What can hang from each mark
pamipam: beri
dipot: bafil kese pivopa
bafil: dipot pamipam puge
beri: dipot pamipam
muvula: dipot pamipam
pivopa: dipot

Known rows, with every way that one mark hangs from another
pamipam{beri{dipot}}: [-15  -6  -7  -2  -8 -10  -2   2  10  -3   6   6  23 -10   3  -5   0   2
 -19]
pamipam{beri{dipot{kese pivopa}}}: [-11  -7  -5   5 -19  -8  -4   1   3  10   4   8  11   2   3  -6   9   3
 -36]
bafil{dipot pamipam{beri}}: [-19   2  -6  -1   5  -4   9   9   5 -10   6   1  18  -8  -1   5 -10   4
  25]
beri{pamipam}: [ -6  11   2  -8   9  -5  -4  -2   9  -7  -1  -1  16   1   7  10 -15  -1
  27]
bafil{dipot{kese pivopa} puge}: [ -2   0  -8  -1   2   5   2   0 -12   9  12  -8  -2  -1   0  10  13  16
   0]
dipot{bafil pivopa}: [-6 -3  2 -1 -4 -7 -6  8 -3  9 -2  3  9  5  0  2  8 -4 16]
pivopa{dipot{bafil{pamipam{beri} puge} kese}}: [  4   5  13   0  13   3   2   0  -4  -7  -2 -10 -13  -8  -5  -8 -10  11
  61]
dipot{kese pivopa}: [ -3   2   2   5 -10  -6  -8   6  -6  13  -3   3   5   9   3   1   7   5
  13]
beri{dipot pamipam}: [  0   9  -5 -10   6   0  -2  -6  15  -5   9   1  20   3   8   8 -14  -6
  -9]
pamipam{beri{dipot{bafil}}}: [ -9 -10  -3  -3  -6  -9   1  -1   9   0   3   8  14  -6   0  -9   2  -5
 -13]
pamipam{beri{dipot{kese}}}: [ -7  -6  -4   2 -10  -8  -1  -3   7   4   2   8  11  -3   2 -10   1   3
 -17]
muvula{dipot{bafil pivopa} pamipam}: [ 12  -2   0  10  -2   5  -2   1  -5 -10 -15   8  -6  11  -2   9   6 -16
 -23]
pamipam{beri{dipot{bafil pivopa}}}: [-14 -11  -5  -1 -14  -8  -3   3   5   7   5   7  15  -2   1  -4  10  -7
 -33]
pivopa{dipot{bafil{pamipam puge} kese}}: [ 13  11  13  -2  18   7   1   1  -4  -6   0 -12 -15  -3  -4  -4 -12  11
  77]
pivopa{dipot{bafil kese}}: [14  5 11  4 11 -1 -4 -2 -2  1 -3  3 -2 12 -3 -7 -6  1 71]
dipot{kese}: [ 3  3  4  2  0 -7 -2  2  0  6 -5  3  4  5  2 -4 -3  8 36]
dipot{bafil kese}: [ 10  -1   7   0   4  -6   0   0  -3  11  -9   5  -7  10  -2 -10  -1  -1
  43]
muvula{dipot{bafil{puge} pivopa} pamipam{beri}}: [  3  -9  -2   8  -5   4  -1  -2  -7 -13 -12   0 -13  -7  -3   5  12  -5
 -48]
muvula{pamipam{beri{dipot{bafil{puge}}}}}: [  0  -7  -5  -7   1   1   2  -5   7  -9  -9  -2  -5  -9   0  -3   1  -1
 -26]
pivopa{dipot{bafil{puge} kese}}: [ 15   5  10  -1  15   3  -2  -4  -6  -1   1  -8 -11   0  -3  -5  -4  12
  65]

Rows
[ -4   8  -4  -2   7   9   6   6 -10   4  11 -13  -7  -4  -1  11   1  15
  14]
bafil{dipot{kese pivopa} pamipam puge}
[  3   2   3   3   5   8   1   6 -10  -8   5  -8  -7 -10  -3   8   2   2
  -4]
muvula{dipot{bafil{pamipam puge} pivopa}}
[  6   5  -3 -12   9   1   1  -8  14   0   5   3  10   7   4   2 -13 -14
  -3]
beri{dipot{bafil} pamipam}
[  3  -7  -4   4 -13  -1  -2  -3   3   4 -15  10  -6  12  -1  -5   7 -12
 -36]
muvula{pamipam{beri{dipot{bafil kese pivopa}}}}
[ -5  -3   3  11  -5  -1   1   8  -4  -8  -1   5   2  -3  -3   1   2 -10
 -15]
muvula{dipot{bafil{pamipam{beri}} pivopa}}
[-14   0  -5   0  -1   4   7   4  -8   1   8 -10  -5 -10  -2   6   4  14
  -5]
bafil{dipot{kese pivopa} pamipam{beri} puge}
[ 10   4  -2 -10   1   8  -2 -12   2  12   7  -6 -11   9   3   2   0  -6
 -29]
beri{dipot{bafil{puge} kese pivopa} pamipam}
[-24   1  -7   2  -3  -3   4  12   0  -4   7   2  18  -5  -1  11   0   2
   3]
bafil{dipot{pivopa} pamipam{beri}}
[ 12   3   2  -9   8   7   6  -2   2   5   5  -9 -14  -5  -1  -8  -7   5
  10]
beri{dipot{bafil{pamipam puge} kese}}
[ 17  -7   4  14  -3   1   4  -8  -3  -9 -21  13 -19   9  -5  -9   1 -13
 -19]
muvula{dipot{bafil kese} pamipam{beri}}
[  3   4   8  -3   2   4   0   6 -10  10  -4 -11 -20  -1  -2  -1   2   8
  26]
dipot{bafil{pamipam puge} kese pivopa}
[  7   2   0  -5  -1   9   1   2  -3  12   7  -8 -14   0  -1  -3   2   3
 -10]
beri{dipot{bafil{pamipam puge} kese pivopa}}
[ -6   8  -8  -7  -2   0  -6  -3  11   2  10   1  20   7   8  13  -5  -9
 -30]
beri{dipot{pivopa} pamipam}
[ 11  -3   2   2  10   3   3  -2  -6 -10   4  -4  -4 -12  -2   2   2   4
   4]
muvula{dipot{bafil{puge}}}
[ -5  -4   2   6   0   3   2   5  -8 -10   4  -6  -7 -15  -3   4   5   1
 -21]
muvula{dipot{bafil{pamipam{beri} puge} pivopa}}
[  3  -3   7  15  -7   1   2   3  -8   0  -5   7 -11   6  -5  -6   3  -9
 -11]
muvula{dipot{bafil{pamipam{beri}} kese pivopa}}
[ -6  -3  -7  -1  -6  -4  -1  -1  12 -10 -10   7  12  -3   3   0  -3  -4
 -28]
muvula{pamipam{beri{dipot}}}
[  7  -7  -3  -3  -2   2   3  -9   4  -2 -12   0 -15  -2  -1  -8   2   0
 -25]
muvula{pamipam{beri{dipot{bafil{puge} kese}}}}
[  3   9  -4  -3  -5   3  -5  -7   6  10   7   3   7  16   7   6  -4  -8
 -29]
beri{dipot{kese pivopa} pamipam}
